Each row was made from one small tree. The marks that hang from a mark follow it in brackets, in the order of their numbers. Every link used is in the known rows. Write each row's tree.
Known rows:
J_646[J_559[J_332]]: [ 0.05  1.48  0.10 -1.87  2.71 -1.43  1.10 -0.56  3.38 -1.82 -1.79 -1.82
  3.77  5.42 -1.07  0.48  0.10 -0.42  1.80  1.19 -0.07 -2.79]
J_276[J_946]: [ 3.15  1.56 -2.75  0.66 -0.70  0.20 -0.77 -2.31  1.95 -2.35 -2.73  0.52
  0.49  0.66  1.30  0.74  1.16  1.37 -2.48  0.26  2.44 -4.80]
J_946[J_276]: [ 2.10  2.42  0.18  0.00 -1.26 -0.63 -1.38 -0.50  1.10 -0.34  1.11  1.39
  0.08  3.07  2.15 -1.20 -0.78  0.32  0.18  0.41  0.50 -4.43]
J_946[J_276 J_559[J_332 J_536 J_646]]: [-0.09  2.47  3.57 -1.83 -0.38  1.34 -2.08  0.57 -0.85  0.57  0.42 -7.29
  2.20  1.43 -0.53  1.52  2.43  2.24  4.20  2.03 -2.83 -0.38]
J_946[J_276 J_559[J_536 J_646]]: [ 0.86  1.96  2.66 -0.60 -2.42  2.63 -1.81  0.35  0.09 -0.67 -0.42 -5.62
  0.08 -1.65 -1.02  0.21  1.62  2.39  3.60  0.85 -1.90 -0.25]
J_559[J_218 J_536 J_646[J_543[J_946]]]: [ 0.30 -0.66  0.40  0.29 -4.50  0.26  0.31 -0.62 -3.99  3.50 -0.05 -2.38
 -0.97 -3.75 -2.31 -1.37 -0.16 -3.45 -1.02 -1.01 -0.80  5.06]
J_559[J_218 J_536 J_646[J_543]]: [-0.17  1.33  0.09  1.55 -5.15  0.20 -0.47 -1.56 -2.60  2.09 -0.11 -4.31
  0.74 -1.63 -3.62 -0.17  1.22 -3.10 -0.17  0.49 -0.66  2.56]
J_559[J_218 J_332 J_536]: [-0.26  2.58  2.48  0.35  0.66 -2.46  0.28 -2.19 -1.96  1.08 -0.42 -1.68
  2.51  3.44 -1.08  0.72  0.29 -1.57  1.25  0.60 -0.72  0.44]
J_276[J_946[J_559[J_536 J_646]]]: [ 1.74  1.39 -0.83 -0.06 -1.90  3.58 -1.05 -1.23  0.96 -2.43 -4.46 -6.28
  0.58 -4.21 -1.83  2.60  3.55  3.70  0.68  0.47 -0.14 -0.14]
J_946[J_276 J_559]: [ 0.24  0.03  1.11  0.69 -0.05  0.55 -1.43  1.87  2.57 -1.55  1.30  0.73
  0.35  0.96  0.71 -0.21 -0.53  1.80  1.46 -0.89  0.00 -3.56]
J_543[J_332 J_646 J_946[J_559]]: [ 0.13 -3.09 -0.11  0.47  2.58  0.96  1.54  2.40  0.35  0.99  1.01  2.01
 -4.16 -3.33  3.18 -0.44 -1.48 -0.17 -1.13 -3.11  0.85  3.76]
J_276[J_946[J_559[J_536]]]: [ 0.98  0.34 -0.82  0.03  0.12  2.36 -0.87 -1.03  2.35 -3.48 -4.37 -3.06
  0.31 -2.39 -2.03  2.28  2.33  4.51  0.34 -1.41  1.13 -1.25]
J_646[J_543 J_559[J_218 J_332 J_536]]: [-2.55  0.09  0.87 -0.81  0.47 -2.33  1.25 -1.51  0.04 -0.43 -0.28 -2.42
  4.24  3.06 -5.72  1.01  0.62 -1.23  0.97  0.44 -0.52  1.76]
J_646[J_543[J_332] J_559]: [-1.12 -1.26 -2.48  0.52 -1.09 -0.61  1.64  0.79  2.50 -1.99  1.43 -0.83
  0.78  1.76 -4.15  0.49  0.48 -0.18 -0.69 -0.47  3.66 -1.66]
J_946[J_276 J_559[J_646[J_543]]]: [-0.38 -0.53 -0.43  1.21 -3.61  2.24 -2.27  2.90  0.78  0.59  1.99 -3.54
  0.51 -1.15 -1.09  0.14  1.84 -0.10  0.31  0.08 -0.30 -0.97]
J_536[J_543[J_946[J_276]]]: [ 0.51 -0.25 -1.01 -1.89  0.10 -1.04 -1.80 -0.06 -0.93  0.75  0.32  7.11
 -2.02  0.95  4.11 -2.08 -2.67  0.45 -0.77 -0.25 -0.76 -2.35]
J_276[J_946[J_559[J_218 J_646]]]: [ 0.86 -0.06 -0.62  2.33 -0.45  1.55 -0.10 -0.33  0.11 -2.61 -1.89 -0.17
  1.27 -4.32 -1.11  1.19  1.88  0.93 -1.53  1.43  0.50 -1.98]
J_559[J_218 J_332 J_646[J_543]]: [-0.26  0.69 -0.44  1.79 -2.49 -1.56 -0.52 -0.27 -2.60  3.22  1.95 -3.22
  3.10  2.74 -1.01  0.62  1.45 -4.71 -1.43  1.56 -0.37  0.04]
J_559[J_332 J_536[J_543] J_646]: [-0.60  2.99 -0.58 -1.41 -1.44 -0.39 -2.09 -2.26 -2.06  2.52 -2.95 -4.70
  2.01  3.13  0.57  1.22  2.46  0.25  2.42  2.59 -2.34  0.50]
J_646[J_543 J_559[J_218 J_332]]: [-1.77 -0.71 -0.47  0.08  1.09 -2.80  1.24 -0.04  1.45 -0.63  0.81  0.58
  4.40  3.83 -3.93  0.49 -0.41 -2.88 -0.67  0.35  0.49 -0.92]
J_543[J_332 J_646[J_559] J_946[J_276]]: [ 1.00 -0.38  1.07 -1.97  3.21  0.02  2.50  0.17  0.23 -0.89  2.84  4.31
 -2.64 -1.36  2.43 -2.18 -2.10  0.95  0.18  0.58  0.27  0.08]
J_646[J_543 J_559[J_218]]: [-1.65 -1.17 -1.62  1.33 -0.85 -1.70  1.35 -0.31  1.94 -1.61  0.30  2.45
  2.36  0.93 -4.31 -0.82 -1.62 -2.58 -0.99 -0.38  0.94 -0.80]

Which tree is each row?
[ 0.97  1.30 -1.73  0.23 -2.76 -0.53 -1.35 -0.21 -0.52  3.11  0.32 -6.24
  2.65  4.18  0.04  1.16  3.17 -3.78 -0.52  0.82  0.06 -0.48] -> J_559[J_332 J_646[J_543]]
[ 0.59 -0.14 -1.36 -0.04  2.69  0.03 -1.33  0.22  2.30 -2.25 -2.09 -1.89
  2.62  1.54  0.61  3.02  2.53  2.51 -0.92 -0.16  1.17 -3.51] -> J_276[J_946[J_559[J_332]]]
[-0.19  2.37  1.25 -2.85  2.00 -0.93  0.81 -1.91  2.44 -1.77 -2.91 -4.49
  3.42  4.51 -2.87  0.99  0.66  0.84  3.22  0.52 -0.82 -0.46] -> J_646[J_559[J_332 J_536]]
[-3.26 -0.02 -0.24  0.20  0.87 -1.90  2.18 -2.13 -0.69 -2.84 -0.61  4.37
  0.84  0.03 -4.10 -0.45 -1.45  1.79  1.52  1.72  0.73 -0.39] -> J_646[J_559[J_218 J_536[J_543[J_332]]]]
[ 1.69 -0.91 -2.03 -0.19 -4.05  0.89 -0.66  0.82 -0.95  3.16 -0.18 -2.73
 -1.24 -2.12  0.56 -0.86  0.69 -4.11 -1.70 -1.50  0.49  2.50] -> J_559[J_646[J_543[J_946]]]
[-2.16 -1.96 -1.31  1.96 -0.82 -1.93  2.70  0.19  0.55 -2.15  3.08  2.79
  1.37  0.80 -5.23 -0.36 -0.81 -1.87 -1.09  0.11  3.23 -1.51] -> J_646[J_543[J_332] J_559[J_218]]
[ 1.22  3.01  1.66  1.24 -3.42 -0.06  0.42 -2.44 -2.26  0.98 -1.08 -3.27
  0.53 -1.31 -1.72 -0.62  0.17 -2.15  1.36  1.43 -1.01  1.14] -> J_559[J_218 J_536 J_646]
[ 2.72  0.52  0.63 -0.81  1.55 -0.20 -0.54 -0.26 -0.66  2.26  1.25  4.02
 -3.21 -0.14  5.75 -2.28 -2.56 -1.29 -1.43 -0.94 -1.55  0.49] -> J_543[J_646 J_946[J_276]]
[ 0.89 -0.62  2.42 -1.74  1.97  2.02 -0.86  0.91 -0.27  1.36 -0.32  0.32
 -3.34 -3.12  2.42 -1.05 -1.15  2.43  1.31 -2.61 -2.85  4.64] -> J_543[J_646 J_946[J_276 J_559[J_536]]]
[ 1.71 -0.75 -0.68  0.21  1.50 -0.41  1.94 -0.03 -0.81  2.35  1.52  2.51
 -3.89 -0.78  4.12 -1.54 -1.79 -1.38 -2.41 -1.65  1.57  2.85] -> J_543[J_332 J_646 J_946]
[-0.59  0.60  1.85 -0.77  1.91 -0.84 -1.74  1.89  1.69 -0.71  1.91 -0.99
  2.51  4.19  1.17  1.16  0.18  1.30  1.82  0.31 -0.57 -3.42] -> J_946[J_276 J_559[J_332]]
[-0.39  0.00 -3.30  1.53  1.19 -1.00 -0.15 -0.95 -0.52  1.40  0.14  4.35
 -2.60  1.63  3.90 -0.34 -0.71 -0.03 -2.28  0.44  0.88 -0.29] -> J_536[J_543[J_332 J_646]]
[ 0.28 -1.35  2.51 -1.85  4.95 -0.22 -0.81  2.28 -0.19  1.96  1.63  1.31
 -0.95  0.72  4.97 -0.08 -1.23  0.32  0.16 -1.32 -2.58  2.22] -> J_543[J_646 J_946[J_276 J_559[J_332]]]
[-1.47 -2.97  3.08  1.47  1.28 -0.78  1.78  3.12 -1.55 -1.23  5.44  6.50
 -2.06 -2.59  0.07 -1.25 -2.85  0.84  0.27 -0.77  1.47 -1.16] -> J_543[J_332 J_946[J_276 J_559[J_218]]]
[ 1.19  1.14  1.33  0.36 -2.00  2.36 -1.72  1.74  1.33 -0.54  0.92 -2.51
  0.33 -0.47  0.62 -0.03  0.74  1.07  2.48  1.05 -0.99 -2.78] -> J_946[J_276 J_559[J_646]]
[ 1.09 -0.49 -0.39 -0.24 -4.13  0.53 -0.12  1.63 -3.23  1.98  5.45 -0.41
 -2.35 -1.57  0.67 -1.05  1.02 -1.49 -1.58  0.65  2.03 -0.01] -> J_559[J_646[J_543[J_332 J_946[J_276]]]]
[ 0.39  2.58  1.01 -2.26  4.11 -0.56  0.86 -2.45  1.64  0.04 -3.31 -4.24
  1.86  3.08 -0.13  0.70  0.62  0.73  2.26  0.44 -2.48  2.78] -> J_543[J_646[J_559[J_332 J_536]]]
[-0.72  0.44  1.29  0.54  2.40 -0.68  0.15 -1.32 -0.38 -2.26 -2.18 -1.54
  2.93 -0.28 -2.59  3.06  2.17  2.80 -0.13  0.22 -0.13 -0.45] -> J_276[J_946[J_559[J_218 J_332 J_536]]]
[-2.52 -1.27 -0.95  1.01  1.52  1.14 -0.12  0.29 -0.03  0.48 -1.48  0.80
 -2.98 -1.29  0.70  0.86  0.10  3.39  0.60 -1.30 -0.49  3.48] -> J_946[J_559[J_536[J_543[J_332 J_646]]]]
[-2.01 -3.23 -0.26 -0.38  1.09 -0.08 -0.78  2.99 -0.89 -0.86  2.84  7.03
 -2.93 -1.33  2.22 -0.89 -2.28  3.00  0.18 -0.63  0.92 -1.73] -> J_536[J_543[J_332 J_946[J_276 J_559]]]
[-0.81 -1.75 -2.27 -0.18 -0.28 -1.35  0.61  0.45 -1.18  0.66  0.59  5.59
 -2.72  0.38  2.24 -0.99 -1.82 -0.28 -1.66 -0.86  2.29 -0.86] -> J_536[J_543[J_332 J_946]]
[-1.69 -1.99 -1.77  2.38 -3.55  2.02 -0.25  3.24  0.20  0.00  2.35 -4.91
 -0.36 -1.31 -2.87  1.60  2.75 -0.20 -0.45 -0.71  2.52  0.16] -> J_946[J_559[J_646[J_543[J_332]]]]
[ 0.68 -1.18 -2.75 -0.36  1.48 -0.38 -0.74 -0.78 -0.47  3.16 -2.45  5.81
 -3.49 -0.55  6.02 -1.92 -2.59 -1.77 -2.26 -1.44 -1.32  2.47] -> J_536[J_543[J_646 J_946]]
[-0.49 -1.42 -2.53 -2.30  3.60 -0.09  0.60 -0.99  2.03  0.32 -3.97  5.75
 -1.86 -1.20  3.48 -2.00 -3.16 -0.15 -0.46 -0.80 -2.04  2.53] -> J_536[J_543[J_646[J_559] J_946]]
[ 0.92 -1.36 -0.34 -1.22  3.41  0.03  3.37  0.01  1.27 -0.59  0.27  2.84
 -2.61 -1.61  1.44 -1.29 -2.22 -0.36 -0.72 -0.89  1.13  2.39] -> J_543[J_332 J_646[J_559] J_946]
[ 0.83  2.39  1.62  0.92 -0.95 -1.93  0.33 -1.16 -2.10  1.69  0.65 -2.06
  2.91  2.86  0.77  0.07  0.51 -3.82  0.10  2.59 -0.69 -1.26] -> J_559[J_218 J_332 J_646]
[ 0.41  0.89  0.66  1.34 -1.21  2.40 -0.31 -1.84 -0.89 -2.30 -3.17 -2.90
  0.81 -5.27 -3.06  1.73  2.31  2.48  0.38  1.23 -0.39  0.23] -> J_276[J_946[J_559[J_218 J_536 J_646]]]
[-0.16 -1.66 -2.46 -0.01  1.78 -0.85  0.79 -0.20 -1.81  2.59  0.22  6.43
 -4.66 -0.73  4.97 -1.38 -2.18 -0.55 -2.58 -0.97  0.60  2.36] -> J_536[J_543[J_332 J_646 J_946]]
[-0.86 -1.17  4.12 -0.47  0.38  0.26  0.24  1.20 -1.59 -0.62  1.49  2.79
 -1.26 -3.22 -0.81 -1.20 -2.62  1.32  1.84 -1.77 -1.64  1.97] -> J_543[J_946[J_276 J_559[J_218 J_536]]]
[-0.05 -0.96 -0.72  2.72  1.18  0.30 -0.09 -0.45  1.48 -3.53 -1.75  3.73
  0.98 -2.42 -1.63  1.19  0.61  1.55 -2.30 -0.32  1.49 -2.93] -> J_276[J_946[J_559[J_218]]]
